Each row was made from one small tree. The marks that hang from a mark follow it in brackets, in alphabetical order. Every link used is in the known rows. Write each row's tree.
Known rows
V[D[N] H[M[G]] R]: [  0 -15 -26  12  34  -9  20  -1 -13  11   7  32  19 -16   0   7  18 -18
 -12 -21  21   3 -28 -13 -24   4  17 -50   0  17  -2 -12 -22 -14  -5   4
  43  -3 -25 -14  -5  16]
G[N]: [  6  -7 -14  20  31   1   2   2 -19   4   3  26  25 -15  -4   0   6   3
 -10  -9   2 -15 -17   9  -1  -5  15 -19 -18   6   0 -26 -17   3  18   6
  37  -5  -3  -7 -11   1]
V[D H W]: [ -4 -12 -20  16  29  -4  12  18 -13   5   4  15  26  -9  -8  24  14  12
 -15  -8   9   3 -27  -1   5   9  13 -39 -10   8  -2 -23 -19  -5  15   0
  19   8 -14  -1 -20  24]
X[N V[H[M] R W Y]]: [  5  -2 -31   1  30 -10  18   8  -7  24   1  28  34 -35  -7  17   8 -20
 -16 -12  33   1 -33 -18 -19  15 -10 -61 -12  -3  14 -11 -18   0  28   6
  16  -3  -7  10 -10  24]
R[V[D[M[H]] W]]: [  1 -22  -9  15  30  10  13  -4  -8  22  12  22  24 -23  -8  15  15  -6
 -26  -7   4  -6 -24  16 -23  18  11 -47  -1  13 -15 -13 -17   8  15   3
  33  21 -21   8 -21  17]
R[P[H[M]] V]: [ 13 -15 -12  15  32  -3   0   4 -14  27  30  36  17 -12  -7  16  12   3
  -6  -1   0 -28  -1   5 -26  12  15 -31 -11   0 -16 -21 -36  30  13   5
  34   9 -18  -9  -3  -2]
T[N P[H[M]]]: [ 13  -9   0  13  29  -2  -3   9 -19  16  22  31  15 -11 -16   4  -4  -6
 -24  -9  -3 -43 -33  10  -4  -8  17 -19 -12   6  -3 -24 -31  19   6   2
  35  -7  -5  -4 -10   2]
D[M[G] N P[H]]: [  5  -8  -9  -4  20  -9  11  16  -2  31  21  53   4 -19  -8  -4  11  -8
  -3  -7  14 -41  -6   4 -39  -4  30 -35 -12  16  -5 -22 -13  20  -6   1
  49  13 -10 -21 -16 -13]
W[V[D[M] R Y]]: [-15 -20 -23  14  37   6  18   7 -23  26   4  48  22 -20 -10   1  17   6
 -13 -19  36 -28 -32 -14 -34  -7   6 -35  14   0  15 -25 -15 -14   4  -4
  16  15 -17 -10   1  36]
K[M]: [ -2  -8 -14  14  25   0   3  -1 -20   2   6  34  18 -14   3   9   1   8
 -15 -11   9 -20 -19   5 -12   7  11 -19 -13  -2   7 -13 -35  -8   6  -7
  26   1 -10   0  -6  10]
V[H R[P] Y]: [  7 -21  -9  11  24  -6  16  21 -19  17  12  50  26  -5 -14  13  16  23
  -5 -10  21 -20 -17 -13 -26 -15   8 -39  -3  -6   0 -34 -30  -9  21   4
  16   7 -19 -18  -2   7]
T[P]: [  7  -9  -9  17  25   8   1  15 -20   9  13  36  21 -14  -5   6   1  17
 -18  -7  -9 -20 -17  15  -6  -6  13 -15 -10  -2  10 -17 -27   4  11   7
  15   2  -7  -2  -6   5]
R[P]: [  5 -11 -16  17  22   1   1  15 -20  14   8  41  22 -15  -3   6  10  17
  -3  -4  -1 -24  -2  10 -13   1  15 -25  -5  -3   1 -26 -36  13  12   2
  21   4 -10  -6  -7  -3]
M[G H]: [ 11  -2  -8  15  22   2  -3  -2 -13  -7   4  42  19 -10   4   6   7  -7
 -34  -1  -9  -8 -10  12 -16  -1  17 -26  -6  21  -4 -14 -25   2  11   5
  20  -5 -19  -2 -11   0]
W[V[H[M[G]] R[P] Y]]: [  6 -13 -12  19  30  -4  16   8 -15  20  11  64  26  -9   0  16  14  -6
 -14 -12  25 -21 -16 -20 -35 -14   8 -50   8   4   5 -23 -31  -2   8   0
  11  -1 -28  -7  10  12]
P[H[M]]: [  4  -3 -20  10  29  -6  -1   3 -17  10  15  27  16 -10   1  15   3  -2
 -22  -6   5 -28 -12  -1 -12   6  14 -22 -11   7  -4 -21 -32  13   9  -4
  32   1  -9  -8  -3  14]
X[N V]: [  0   8 -40   2  30  -5  -3  10 -13  18   1  27  25 -36  -4  -1   7  -2
  -6  -2  10  -8 -15   5 -11  22   6 -28 -18  -3  14 -14 -20   8  14   8
  29  -5   6   9 -12   1]
K[M[G H]]: [  5  -5  -1  13  20  -1   2 -11 -15 -10   6  45  18  -8   8   8   1 -14
 -33  -5  -1 -16 -14   8 -22   4  15 -28 -11  17  -3  -9 -32  -5   7  -2
  29  -6 -22   2 -10  -5]
W[V[H[M] R Y]]: [ -1  -9 -14  16  35  -5  12  11 -15  19   3  47  28 -14  -5  20  13   5
 -20 -15  34 -13 -31 -17 -24 -12   6 -38   5   3  18 -19 -26 -13  11  -2
  14  -4 -20  -4  10  31]
W[V[D[M[G[N]] P] H Y]]: [-10 -16  -1  16  35  -1  23  23 -11  31  24  60  28  -5  -7   5  13 -14
 -13  -6  28 -32 -25 -16 -29 -22  23 -50 -12  12  -1 -42   1   0   2   5
  43  13 -16 -11 -12   6]
D[P]: [  7  -5 -18  10  26   3   3  21 -15  18  10  44  26 -20  -5   1   8  14
  -3  -2   2 -27  -7  11  -9   4  15 -21 -12  -2  11 -23 -28   0   8   0
  20   9 -10  -3 -15   0]
R[V[D[M[G] N] H W Y]]: [  5 -25  -8   7  29  -2  33  14   1  27  17  39  16 -15 -12  14  12 -10
 -10 -19  28  -3 -22  -9 -40   0  23 -70 -11  12 -20 -15   1   3   5   3
  47  21 -18  -6 -15  15]
T[N P[H]]: [ 10  -9   2  10  28  -2  -3  14 -18  13  15  31  10  -7 -24   0   1  14
 -16  -8  -4 -41 -30  16  -2 -10  19 -12 -14   7  -3 -27 -28  17   9   7
  30  -6  -1 -13 -14  -4]
P[H]: [  5  -3 -19   6  28  -8  -4   9 -15   7  11  26  13  -7  -6  10  10  15
 -17  -5   2 -24  -8   5  -8   4  18 -12 -13   6   2 -24 -26  10  14   1
  27  -1  -6 -17  -8   8]
X[V]: [ -1   2 -31   9  31   1  -8   9 -16  13   4  30  20 -26  -4   1   9   6
 -13  -6   0  -4 -15   2 -11  16   6 -23 -14   4  14 -18 -21   2  13   6
  27  -8  -4   8 -11   7]
V[R Y]: [  7 -13 -20   9  28   4  11   5 -21   8  -1  43  20 -13 -10   3   8  13
 -12 -16  19 -20 -21  -7 -18  -7   0 -27  -3  -3  10 -22 -25 -19  18  -1
  11   6 -13 -13  -3  20]
R[P[H] V[D]]: [  5 -21 -19  10  38  -3   5   8 -18  25  25  28  18  -6 -17   9  22  17
   3  -1  -4 -28   3   5 -20  12  17 -25 -11   1 -17 -31 -28  22  11   6
  36  14 -14 -21 -15   0]

Write each row's tree
[ -2 -18 -20  14  40  -3   9  11 -11  16  19  22  25  -5 -13  19  21  21
 -12  -8   8   1 -22   1 -12  10  19 -30 -14   3  -7 -22 -22 -10   6  10
  38   8 -15  -6 -12  15] -> R[V[D H]]
[ 13  -5   0  18  27   1   0  -9 -14  -7   4  34  22  -9   2   2   6 -17
 -30  -3 -13  -8 -13   9 -11  -8  16 -25 -16  24  -9 -21 -13   6  19   9
  38 -12 -16  -5 -13 -12] -> M[G[N] H]
[  6 -29  -6  14  25   3  30  15  -9  27  29  46  20  -8  -8  19  15  -5
  -9  -9  19 -14 -15  -9 -38  -4  12 -70  -9   5 -26 -25 -13   7  12   4
  35  29 -23  -3 -15  13] -> R[P V[D[M[G]] H W Y]]
[-10  -8 -21  16  38   5  10  22 -22  19   0  40  28 -13  -7   9   9  13
 -12 -10  17 -23 -12  -5 -13   1  14 -26   2   0  11 -29 -14  -1   6  -4
  12   6 -13  -7  -4  30] -> W[V[D Y]]
[-10 -10 -21  12  35  -2  18  27 -15  28  -5  44  22 -22 -12   4  10  12
  -4 -15  23 -21 -13  -3 -21   3  27 -31   5   4   9 -27  -4  12   0  -1
  23   4 -14 -12  -6  18] -> W[V[D[N] Y]]
[ 13  -6  -7  13  32  -5   5   1 -14  13  25  42  21 -10   3   4   2 -28
 -11  -1   0 -32  -4  -3 -11  -5  13 -31 -25  15 -11 -28 -21  15   9   3
  49   3 -10 -14 -15 -13] -> D[P[H[M[G[N]]]]]
[ -1 -26 -10  11  32   2  25  16  -6  27  20  30  24 -11 -15  24  12   8
 -18 -15  28  -8 -31 -12 -27   1  12 -58 -10   1 -15 -23  -9  -3  15   1
  35  26 -15   1 -17  31] -> R[V[D[M] H W Y]]
[  9 -13 -18  12  27  -3  10   3 -11   6  -4  21  23 -16 -14  17  17  16
 -13 -14  14   2 -31   0  -5   1   3 -35  -2   4  10 -14 -28 -15  21   3
  11   2 -15  -5 -11  19] -> V[H R W]
[  7 -11   5  21  26  -3   2 -19 -17 -12   7  38  22  -7   7   2   2 -25
 -30  -6  -4 -14 -20   8 -16  -4  11 -26 -23  20 -11 -17 -23   1  13   3
  42 -13 -16  -2 -14 -15] -> K[M[G[N] H]]
[  5 -24  -8   1  30   3  22  18  -7  42  32  41  19 -14 -20  15  11  -2
  -5  -2  22 -36  -8  -3 -31   5   9 -50 -14  -2 -17 -29  -9  12  14  -4
  32  36 -13 -12 -24  17] -> R[V[D[M P[H]] W Y]]
[ 14 -11 -11  19  32  -1   8   4  -3  17  13  21  27 -19  -4  28   8   1
 -20 -11   9   5 -23   4 -10  14  12 -47 -10   5  -6  -7 -28   5  17   4
  27   9 -17  14  -8  17] -> R[V[H[M] W]]
[-11 -25 -20  16  31   5  23  13 -26  35  10  56  22 -21 -12   1  19   8
   0 -13  32 -38 -21 -11 -40  -9   8 -41  15  -5  11 -33 -20  -2   5  -5
  12  20 -20 -16   0  24] -> W[V[D[M] R[P] Y]]
[ -3  -6 -33   8  33  -3   8  12 -10  24  -6  16  21 -38 -11   2  13  -7
  -1 -15   2   3 -15   5 -11  30  10 -42 -11  12   5 -12  -6  16   8   3
  30   2  -5   8 -27  13] -> X[V[D[N] W]]
[ 24 -19  -2  17  25   0  20  12  -7  19  22  49  26  -8  -1  25   5 -13
 -11  -9   9  -9  -5 -10 -28  -1   5 -65 -12   4 -21 -15 -27  12  20   3
  24  12 -22   6  -6   4] -> R[P V[H[M[G]] W Y]]
[-13 -22 -21   1  29 -11  23  25 -14  43  19  49  19 -26 -18  -1  25  -2
   2 -14  34 -15 -27 -21 -54  -4  14 -59  -6   0   3 -33  -6   2   6   7
  48   9 -16 -12 -13   6] -> X[V[D[M N] H R[P] Y]]
[ 18 -21  -2  18  28  -1  18  20  -7  29  20  40  31 -14  -7  29   5   1
  -9  -8  15 -12 -11  -5 -22   3   8 -61 -11  -5 -16 -24 -27  18  23   1
  26  17 -21   8  -7   9] -> R[P V[H[M] W Y]]
[  0 -24 -11  16  23   4  12  -8 -20  10  16  48  18 -12  -1  -3  22 -15
 -19  -5   5 -22 -19   1 -39  -3  11 -46   6  18  -8 -22 -28  -3   5   2
  29  13 -26 -13 -14   1] -> V[D[M[G H]] R[P]]
[ 15 -17 -18  17  23   3   9   2 -19  12  -5  32  23 -25 -12   6  15  13
   1 -13   4 -14 -11   6 -13   7  -1 -35   3   0   5 -16 -36   3  23   2
   1  12 -17  -7 -10   5] -> V[R[P] W]
[  1 -29 -10  12  26  -6  25  19  -1  43  17  30  20 -22 -18  14  22   8
   4 -13  20  -8 -19   8 -38  11  29 -61  -4   6 -16 -22 -13  23   6   7
  48  22 -18  -4 -20   2] -> R[P V[D[M N] H W]]
[  6  -6 -13  13  24  -5  12  14 -13   4  17  48  23  -2   9  20  -1 -12
 -26 -13  15 -15 -21 -16 -19 -13  10 -47 -13   7  -6 -21 -25  -8   9  -2
  32  -1 -17  -2   1  18] -> V[H[M[G]] Y]
[ -7 -15  -8  11  31   5  11  -2 -13  27  11  58  23 -21  -8  -2  23 -15
 -22  -2  15 -26 -21   3 -39  -1  15 -39  15  19  13 -20 -19  -9  -4   1
  20  11 -29  -8 -13   7] -> W[V[D[M[G H] P] R]]
[ 10 -21  -6   7  35  -3  34  30   0  43  18  37  33 -23 -14  21  10 -11
   0 -10  24  -5 -13  -5 -23  12  18 -68 -12   0 -13 -20  -8  14   6   2
  40  20 -22   0 -25  11] -> R[V[D[N P] H[M] W Y]]
[  3 -32  -4   8  25  -4  36  28  -2  44  21  40  21 -19 -20  17  18   7
   4 -16  30 -14 -17  -4 -43   2  25 -68  -7   1 -23 -28  -7  21  10   4
  43  28 -17  -8 -17   7] -> R[P V[D[M N] H W Y]]
[ 18  -7  -2  14  27   0  -1   0 -18   6  24  37  10  -6 -10   1  -6 -19
 -24 -12  -6 -38 -27   5  -6 -11  16 -27 -15  17 -10 -16 -31  14   1   4
  37  -6 -11  -5 -11  -5] -> T[N P[H[M[G]]]]
[ 19 -19  -9  16  21  -2  25   6 -15  10  10  48  24 -11  -1  20   8 -13
 -14 -14  17 -15 -20 -20 -25  -8  -2 -67  -3   5  -8 -18 -33  -5  21  -1
  11   8 -26  -4  -4  13] -> V[H[M[G]] R[P] W Y]
[ -5 -12 -38  -3  31   1  20   6 -13  41   7  31  29 -49 -14  -4  18 -20
   3  -5  27 -16 -26  -1 -25  26  -6 -56  -6  -4  16 -11 -14   0  11   4
  25  23  -2   5 -28   9] -> X[N V[D[M P] R W]]
[  6 -11   2  20  22   3   3 -10 -13   1  13  40  19 -12   5  -3   5 -25
 -32  -6   1 -19 -25  10 -27 -15  21 -34 -15  27 -11 -23 -11   6  13   6
  47  -2 -12  -2 -12  -6] -> D[M[G[N] H]]
[ -4  -3 -11  14  31  -6   7  28 -10  19   3  47  27  -7 -10  21  11  23
 -19  -6  22 -15 -21  -7 -17 -11  21 -28  -3   1  12 -30 -18  -2  13   2
  14  -4 -13  -2   0  19] -> W[V[H Y]]
[  8 -25 -13  16  33  -7  23  18  -6  35  17  24  28 -23 -11  21  17  -4
   3 -12  10  -1 -12   5 -23  19  23 -63  -5   4 -19 -17 -23  25   6   7
  38  15 -21   1 -17   2] -> R[P V[D[N] H[M] W]]
[ -6  -2 -32   2  33 -10  19  22 -11  25   7  22  35 -29  -1  21   4 -25
 -17  -6  26   4 -26 -19  -7  20  -2 -62 -21  -3   1 -19 -13  12  18   1
  29   5  -2  16 -21  28] -> X[N V[D H[M] W Y]]
[  6 -11 -15   5  17   0  16  17  -6  27  14  58  11 -26  -2  -9   6 -11
  -2 -10  15 -31  -9  10 -35  -2  26 -42  -7  13   2 -17 -15   8  -8   1
  46  13 -11  -8 -14 -12] -> D[M[G] N P]
[ 13 -23 -20  12  28  -1  22  -3 -23  12  17  41  19  -8  -4  12  10 -24
 -10 -11  13 -27  -5 -22 -23   2  -4 -57  -2   9 -15 -22 -26   7  17  -7
  12  17 -24 -17 -12  19] -> V[D R[P[H[M[G]]]] W Y]
[  7 -20 -21   7  30   8  25  15 -21  22   4  40  30 -21 -14   6  12   4
   1 -11  18 -21 -12  -9  -8   5  -7 -46  -1  -4   7 -24 -18 -13  18  -5
   4  24 -17  -9 -22  22] -> V[D[P] R W Y]
[ 19 -16 -10  11  28  -2   4   6  -9  23  17  27  17 -15 -18  16  15  14
   1  -1  -5 -21   6  13 -19  14  10 -32 -12   3 -16 -20 -29  31  23   5
  22  15 -12  -9 -16  -6] -> R[P[H] V[W]]
[ 10 -18 -19  12  35  10  12  10 -10  27  11  29  28 -23 -15  13  14   6
   3  -4   1 -11  -5  12  -5  22   7 -40  -9  -1  -7 -16 -19   5   9   5
  20  26 -17   3 -26   7] -> R[V[D[P] W]]
[ -5 -17 -22   9  39 -11  12   8 -18  35   0  36  14 -23 -22  -1  31  14
   9 -10  15 -26  -6   1 -30   8  23 -24   8   7   7 -29 -19  22   2   2
  22  -1 -20 -33  -6   0] -> W[V[D[N] R[P[H]]]]
